Each row was made from one walk, in order. Every step used is in the known rows, and no mark comes twice. Write each row's walk.
(in the rows, 128 means zero)
Known rows:
G X D F E W: [109 146 126 110 107  85 105 123 147 129 120 132 143 145 162 124 116  79
 164 131  94 111 116 131 159 151  78 168 126 138 112 120 151 117 104 177
 135 104 147 138 109 128 148 124  89 108 130 138 127 139 118 137 118 183]
B Q D: [ 77 121 206 138 101 116 119 139 134 140 129  95 154 129 143 116  70 108
 105 130 135 148  95 128 171 142 117 190 107 148 110 108 100 121  97 174
 135 128  92 124 112 119 108 143 122 120 223 122 131 119 204 146 120 134]
G X D N: [105 141 114 124  95 112 113 103 139 130 121 130 157 138 139 136 128  86
 155 133 110 126 100 118 151 125  76 134 126 121 116 127 141 119 106 175
 134 120 138 148 121 131 147 138  55 113 107 144 134 132 112 165 123 148]
Q B: [ 86 135 151 137 120 144 125 133 135 129 103  98 150 134 124 129 103 125
 101 136 143 157 108 131 150 120 132 168 112 153 111 177 114 124 115 166
 120 113  89 126 135  92 137 150 161 126 159 122 140 118 156 121 115 113]
G X D: [103 148 119 117 102 106 106  96 148 128 125 138 151 143 145 129 130  84
 153 133 109 130 107 127 157 135  97 138 128 136 113 127 143 124  98 178
 136 124 134 152 114 125 151 136  70 115  99 136 134 139  98 153 118 163]
Z E N D K: [106 123 122 144 124 109 136 129 149 134  96  97 145 142 177 130 115 108
 111 130 123 150 129 132 106 171  68 100 140 150  94 119 130  83 111 137
 127 111 119 157 127 121 147 150 142 122 110 124 132 132 114 121 132 173]
X G: [105 123 117 155 121 126 134 116 161 150 102 147 153 160 142 119 103 137
 135 145 173 127 128 130 119  85 104 187 134 135 110 142  97 137 124 164
 135 126  73 121 131  89 118 122  98 129 132 125 137 132 121  95 120 113]
Q D: [ 84 112 136 153 114 120 117 146 127 141 118 107 147 104 136 122  86 103
 106 130 131 142  94 127 134 152 118 176 131 133 104  97 124 123 106 166
 136 128  94 138 128 121 121 147 116 130 150 123 126 133 153 150 112 138]
D F E: [127 112 139 125 131  79 117 189 141 137  87 130 139 121 123 118  83 153
 144 136 102 147 135 138 134 185  83 171 117 128 105 117 128 120 136 126
 126 103 103  98 117 117 148 107 150 128 183 126 131 135 134  90 118 150]
S E W D F: [ 66 148 136 121 126 101 138 124 154 125  91 124 145 109 139 129 114 152
 132 133  81  93 118 134 104 127 109 193 106 150  97  99 154 113  97 166
 126 101 109 132 126 104 148 156 168 120 158 144 137 132 135 130 121 185]
N D W E F: [104 116 113 130 104  97 111 122 161 139 116  98 125 124 137 126  91 126
 153 129 116 126 122 133 178 188 134 138 161 135 113 105 130 128  98 186
 143 112 114 145 108 120  99 133 143 115 103 120 141 139 204 122 124 148]
B Q: [ 91 132 205 122 105 117 126 123 142 137 126 115 150 148 138 122  95 138
 121 135 135 153 108 132 164 122 117 167 109 149 112 133 101 130 108 162
 127 125  87 113 108 113 118 135 132 121 202 124 143 120 190 124 124 130]
Y F: [ 59 122 100 150 118 132 122  77 154 144 106 138 117 105 152 128 118 133
  95 143 121 113 106 131 134 182 120 174 152 138 106 146 109 130 105 171
 131 139  95 123 106 115 140 137 103 121 121 139 136 129 137 151 136 118]
Z D: [106 117 146 136 126 125 110 120 123 145  58 113 143 146 143 134 122 128
 117 139 106 126 117 127 130 110 113 163 115 150 108 143 163 131 138 158
 128 116  94 124 136 101 133 129 107 136 156 119 155 132 187 148  97 114]
F E W D Q B: [ 91 158 184 133 142  95 132 153 168 126 109 102 119 130 136 126 110 116
 133 124 119  85 141 141 196  91 107 214 126 162 100 108 144 132  97 194
 133  96 106 100 156 112 129 150 180 115 176 139 128 138 131 107 129 146]
E N: [118 136 128 139 119 145 143  98 119 142 106 115 146 132 151 122 131 102
 136 135 158 140 127 144 104 128 118  88 153 151 111 111 104 121  80 156
 128 111  99 135 143 114 134 144 131 137  86 112 139 137 133  70 128 157]
N D X G: [111 106 101 142 107 115 112 103 168 142 137  94 137 112 152 128  65 101
 133 149 152 166 140 125 156  90 102 170 131 141 101 115 134 115 125 164
 131 132 114 137 112 114 100 132 103 113 154 136 148 135 133 147 145 139]
X D K: [ 55 120 131 145 105 126  91 132 141 136  97 104 148 171 147 129 114  99
 131 139 153 164 101 127 155 201  92 104 103 119 103 134 116 109 130 141
 123 132 104 137 136 124 121 139  94 128 124 146 130 140 161 135 135 153]
N D F: [114  95  89 128 106  96 110 127 152 138 113 113 137 110 139 121  76 124
 146 138 112 162 128 131 145 185  99 133 120 136 100  90 123 104 130 156
 133 127 119 136  99 125 124 113 120 118 143 126 139 138 165 149 126 162]
Y F E N D W: [ 78 140 110 163 130 114 127  98 176 142 101 111 106 110 165 124 104 101
 105 132 118  81 132 144 175 208 116 178 167 152 104 118 123 122  82 196
 137 126 102 126 113 123 137 148 124 117 125 137 128 133 129 114 149 131]
N D F Y: [124 109  90 138 112  93 107 164 156 141 115 111 138 102 152 112  74 121
 144 135 120 163 146 140 156 185  96 142 120 139  95 106 135 114 125 142
 132 128 117 128 102 121 126 113 121 113 139 124 133 141 150 143 132 166]
Y F E N D X G: [ 80 132 101 164 129 120 125  90 178 144 104 108 115  99 168 121  92  91
 107 139 144  92 146 139 165 168 103 194 156 153 101 119 114 115  92 191
 136 131 106 123 119 116 131 145 102 119 144 145 131 133 110 115 157 128]
G X D F: [109 137 118 112  98  96 105 116 140 131 117 138 153 139 146 125 113  87
 161 136 101 143 109 127 148 159  85 136 123 131 116 124 138 116 107 163
 132 115 144 144 106 126 153 121  71 113 120 132 133 138 116 148 119 170]
F E N D X G: [135 139 130 147 137 103 130 142 169 136 108  98 137 125 148 121  95  89
 143 130 154 114 166 142 170 123  97 164 140 157 100  89 132 115  98 176
 135 115 102 125 141 116 127 147 133 130 138 130 133 140  89  65 144 148]
G X D Q: [104 152 149 116  96 104 105 100 146 128 127 124 147 143 155 133 116  85
 155 132 102 154 106 126 171  97  93 145 132 140 115 130 134 125  94 171
 131 118 143 142 119 127 149 144  73 110 131 139 138 139  97 145 128 158]
Q D W: [ 81 123 154 170 112 113 121 157 134 148 115  93 132 121 153 125  70 105
 100 130 119 136  82 133 152 161 126 182 153 126 112 114 137 139  94 169
 133 110  94 136 120 122 107 146 139 121 161 112 127 131 192 141 114 129]
F E N D Q: [134 144 147 137 135 100 129 141 161 130 106  95 132 125 147 123 106  99
 145 122 131 118 155 146 181 131 100 147 142 160  99  83 128 115  90 175
 134 114 107 122 142 125 137 153 147 130 137 130 134 142  93  66 140 148]
D Q: [108 134 192 130 108 116 124 128 133 137 114 104 133 128 147 135  94 151
 130 135 112 191 109 131 147  53 106 157 140 140 108 140 106 136 108 135
 117 111 107 103 133 116 131 145 141 120 179 130 150 134 131 106 136 120]
Y F E W: [ 62 142 116 147 137 113 123 101 170 139 107 131 100 114 169 126 120 122
 100 134 110  60 122 137 161 175 111 226 157 149  99 130 130 131 102 195
 137 122 101 113 109 119 136 142 131 115 142 151 128 131 124 128 137 138]
E S: [115 141 142 112 113 130 153 128 129 132 146 157 141 153 131 131 159 158
 130 142 128 145 102 125 135 140 128 140 166 143 116  84 104 141 111 183
 137 123 111 119 100 115 126 138 119 140 142 121 135 143  97  68 122 164]
G X: [123 151 130 109 109 107 118  99 144 124 134 155 144 137 142 128 129 126
 142 134  97 131 113 131 137 102 104 148 147 143 115 134 151 140  99 164
 131 115 129 142 111 119 156 136  95 114 105 131 139 138  74 139 118 135]
E F Y: [117 122 131 121 125 110 107 190 125 145 112 128 142 117 152  99 103 114
 144 131 104 152 142 149 132 162 107 148 121 138  99 154 118 123 120 113
 137 109 112 110 109 109 141 109 139 121 135 109 124 138 151  87 125 185]

Write each row's walk:
[ 76 140 142 143 101 112 119 131 145 145 100 107 143 158 130 135 128 109
 151 133 150 121  98 126 176 203 128 133 153 116 121 123 111 137  92 193
 140 116  99 131 122 116 102 145 116 131 104 127 137 139 196  94 117 168] => X D W E S
[ 80 116 194 144  94 120 127 146 126 141 125  86 162 126 138 122  66 110
 105 131 138 147  87 119 162 133  96 186 106 134 113 106  99 116 105 171
 132 125  97 123 122 125 105 143 106 118 234 130 131 112 227 159 125 122] => B Q D N
[ 87 111 154 153 110 124 112 148 121 142 129  81 146  84 143 127  55  90
  96 139 137 174 103 123 134 112 109 187 130 129 105 116 140 123 108 150
 127 119 110 129 126 122 108 150 119 125 186 130 135 130 152 155 129 138] => Q D X
[ 79 139 141 136 133  94 146 126 157 135  98 118 131 136 162 133 129 123
 115 132 105  99 121 126 113 111  73 169 132 145  95 127 147 104 111 163
 136 100 113 132 131 113 138 142 164 111 128 128 130 132 133 160 113 183] => Z E W D
[132 123 100 143 114 124 131 128 133 145 109  95 145 112 165 111 100  85
 149 133 147 151 149 150 126 171 104  86 142 154 103  88 112 107  84 153
 133 113 121 141 127 120 128 129 126 123 107 111 132 141 152  88 139 177] => E N D F Y
[ 80 124 158 162 109 107 120 158 130 146 105  92 138 112 132 125  81 121
 111 125 133 122  89 129 154 180 138 182 167 124 118 117 129 149  83 184
 139 107  95 138 131 115 100 153 141 126 135 119 129 134 206 125 109 124] => Q D W E
[104 122 112 146 109 105 116 116 169 142 125 102 118 135 154 132  87 117
 133 135 112 136 114 136 176 164 125 142 151 138 106 107 146 129 107 183
 133 122 102 143  99 123 109 134 137 112 122 120 144 138 173 144 127 142] => N D W
[ 78 118 129 153 111 125 144 113 142 135  94 123 149  95  71 134 113 139
 139 141 144 132 122 121 146 110  89 109 107 117 110  90 122 127 104 165
 135 128 105 115 171 121 127 135  96 123 122 130 133 137 150 191 130 109] => W D N
[129 107 102 122 116  82 119 153 163 132 122 118 132 119 134 120  86 127
 152 134 107 145 138 132 169 199  98 155 128 143 101  60 128 105 128 170
 139 124 124 128  97 129 126 119 124 122 164 128 132 142 135 116 129 171] => N D F E S
[ 98 154 156 119  95 109 107 101 146 126 126 110 151 143 154 133 111  78
 146 130 107 155 105 126 177  97  95 152 124 148 117 145 130 120  91 180
 127 114 144 143 123 120 150 148  83 108 142 138 137 134 107 148 128 153] => G X D Q B
[ 68 141 149 138 120 123 138  94 150 143 128 112 121 123 155 124 106 106
 133 147 150  97 128 133 134  42 106 190 133 148 107 115 136 137  93 186
 136  95 119 111 144 106  94 132 142 104 148 133 135 139 178 147 132 161] => E W D X G
[ 69 133 169 147 101 127 107 123 141 138  99  73 151 144 144 134  94  78
 132 134 144 179 101 125 181 119 104 148 101 139 108 149  95 107 108 167
 124 123 107 124 145 112 125 154 115 123 173 138 140 128 171 130 130 154] => X D Q B
[107 152 166 130 109 108 142 143 138 140 111 127 127 150 122 136 130 176
 139 133 133 116 100 132 158 167 151 151 200 123 131 135 123 173  82 186
 137  93  99 119 115 105 102 144 161 130 110 114 144 139 183  57 114 128] => D W E S
[118 107  99 124 120  81 111 144 165 135 117 107 124 120 150 119  80 115
 152 132 103 123 139 135 162 182  93 172 124 146  97  78 139 104 128 171
 137 115 122 130 104 127 119 115 139 112 156 134 133 139 158 133 126 174] => N D F E W
[ 76 141 121 140 132 113 135 112 168 135 116 145 113 115 145 126 131 140
 100 137 115  87 120 133 171 198 118 202 163 148 105 108 116 131 103 198
 139 135 103 113 100 119 145 145 110 128 150 145 125 136  89 106 142 134] => Y F E S
[123 128 113 126 110 109 130 134 130 136  89 106 158  96 112 115 125 141
 166 124 175 121 155 141 134 183 129 102 168 142 114 110 100 136  74 166
 144 110 113 137 150 104 115 144 133 138  63 127 138 144 162  66 123 148] => W E N D F Y
[101 144 162 141 112 105 128 141 143 143  96 117 127 139 122 136 113 172
 135 131 134 118 107 135 156 161 143 153 183 120 127 160 134 170  86 169
 131  94  87 119 126 103 105 142 166 126 102 117 148 135 196  82 112 114] => D W E
[110 119 131 130 103 105 113 103 161 134 127  92 129 118 153 132  82 121
 140 133 114 172 124 129 177 102 110 144 134 150 100  97 120 114 111 165
 131 129 119 134 121 126 118 145 121 113 155 135 147 139 135 146 140 138] => N D Q
[ 87 125 157 161 111 101 114 188 126 148 106  90 139 103 143 113  72 111
 117 121 127 125 102 137 162 188 136 188 163 126 115 127 130 147  82 166
 142 102 104 131 126 113 103 145 144 122 142 112 122 136 210 113 113 143] => Q D W E F Y
[ 89 143 115 131 119 122 129 113 151 123  93 102 157 119 154 129 113 132
 126 129 108 132 128 138 103 165 111 126 119 157  93  95 144  94  91 149
 121 118 109 162 126 112 152 176 142 134 122 142 141 133 100  92 141 166] => S E N D K
[ 98 150 149 135 142  93 137 151 164 130 103 119 122 127 125 128 123 124
 140 127 120  64 139 134 173 108  91 202 129 142 100  92 153 130 107 189
 138 101 102 105 153 121 124 141 154 119 149 144 125 138 124 118 125 150] => F E W D N
[ 88 103 121 164 105 129 126 152 114 143 109  93 154  98 127 130  81 109
 104 131 134 139  83 114 123 138  90 171 129 114 108  99 123 117 116 161
 133 124 100 137 141 129 114 148  94 128 166 133 125 122 175 170 117 122] => Q D N
[113 126 116 122 109 120 132  95 131 132  95 108 156 105 105 123 140 141
 163 125 178 112 141 133 134 164 141  99 172 142 116  97  96 136  71 184
 147 115 107 147 155 107 111 155 128 142  44 132 144 142 163  71 120 137] => W E N D
[ 73 131 221 144  97 107 121 151 136 142 120  86 149 132 141 119  65 119
 109 126 137 135  92 130 185 158 132 193 133 142 119 119 103 138  82 187
 135 113  93 125 114 115  95 148 140 118 211 119 134 120 242 128 119 122] => B Q D W E
[ 78 156 131 117 130 112 134 117 151 126 102 125 143 128 164 134 128 154
 121 129  82  90 111 132  95 114 117 208 120 152  93 126 163 117 107 165
 123 102  96 139 113 103 145 167 172 126 145 151 142 126 116 106 117 182] => S E W
[111 111 108 131 107 114 108 108 156 136 139  87 131  99 145 133  74 106
 130 144 133 175 134 126 158 107 108 146 132 139  99 108 146 113 121 160
 128 130 119 137 108 124 107 138 119 114 146 137 151 135 134 159 142 145] => N D X
[ 71 142 152 130 119 123 134  95 142 138 131 108 115 114 150 128 113 107
 131 145 133 106 125 134 137  53 113 174 136 147 106 113 146 136  90 181
 134  94 123 109 142 114  99 135 154 106 141 135 137 140 176 156 131 168] => E W D X
[121 121 141 120 132  81 122 184 139 138  96 128 128 130 148 118  90 141
 146 136  99 118 131 140 129 167  83 193 125 135 104 117 133 120 130 143
 126  89 112  98 110 118 136 106 165 119 183 129 129 135 158  89 117 171] => D F E W
[ 97 152 161 140 144  92 133 147 175 133 112 118 120 128 140 123 104 117
 138 133 137  75 154 138 176  81  97 224 130 151 100 103 151 136 105 191
 137 101 102 100 148 110 118 139 155 116 162 141 128 142 112 107 133 147] => F E W D X G
[ 89 128 127 107 126 105 120 139 139 126  90 125 157 112 133 122 107 150
 134 130  67 133 120 133  93 165 113 174 100 143  96 123 135  97 116 134
 127 111 105 139 105 106 164 151 154 134 150 136 140 127 118  92 119 186] => S E F
[ 77 121 212 146  98 118 119 139 139 144 137  83 158 123 154 116  43  94
 101 138 155 165 106 126 170  97 107 214 108 146 112 124 100 121 102 170
 130 122 100 119 113 112  93 142 114 114 252 127 136 117 209 141 133 127] => B Q D X G
[ 59 162 163 124 124 115 140 114 157 121  97 100 144 110 144 133 110 143
 119 129  87 104 114 132 126  83 120 208 106 163  97 123 148 113  86 181
 122  98 111 133 139  98 146 177 176 116 176 149 140 128 131 131 127 167] => S E W D Q B
[ 55 142 119 151 136 110 127  91 177 138 103 129 101 103 153 124 117 120
 105 134 114  56 127 138 172 173 110 214 148 150  99 117 128 129  94 202
 140 125 102 112 122 119 137 142 125 113 139 150 124 136 129 148 141 136] => Y F E W D
[107 159 133 122 100  92 102 136 146 134 118 126 145 141 154 121 119  86
 164 126 103 120 118 136 178 166 106 147 149 131 119 149 146 139  82 176
 141 104 142 143 111 118 138 134  89 108  97 127 129 142 139 123 121 172] => G X D W E F Y
[107 124 113 139 109  93 111 148 163 142 116  99 125 118 145 120  89 124
 149 127 121 126 136 140 184 187 131 146 160 135 108 117 137 138  96 174
 144 113 113 139 108 115 102 132 144 113 104 118 137 142 191 117 127 154] => N D W E F Y
[124 103  97 127 119  79 110 151 166 134 110 111 134 113 135 120  75 122
 152 133 107 145 140 134 167 196  93 155 119 139  98  79 136 104 131 157
 135 125 116 129 105 126 129 116 129 118 154 130 134 139 141 133 128 159] => N D F E
[ 79 122 217 137  98 115 116 144 131 140 139  78 154 116 151 120  51  98
  99 136 142 171  99 126 171 112 112 199 107 145 111 119 109 121 100 165
 128 121 104 119 111 120 100 145 124 116 249 127 138 117 205 149 133 134] => B Q D X
[111 151 151 125 146  94 127 157 161 130 113 126 118 145 155 126 126 127
 135 126 113  72 135 140 163 115 104 217 142 150  97 114 155 136 114 181
 136 100  93 107 128 117 129 139 168 123 143 143 130 136 113  83 119 158] => F E W
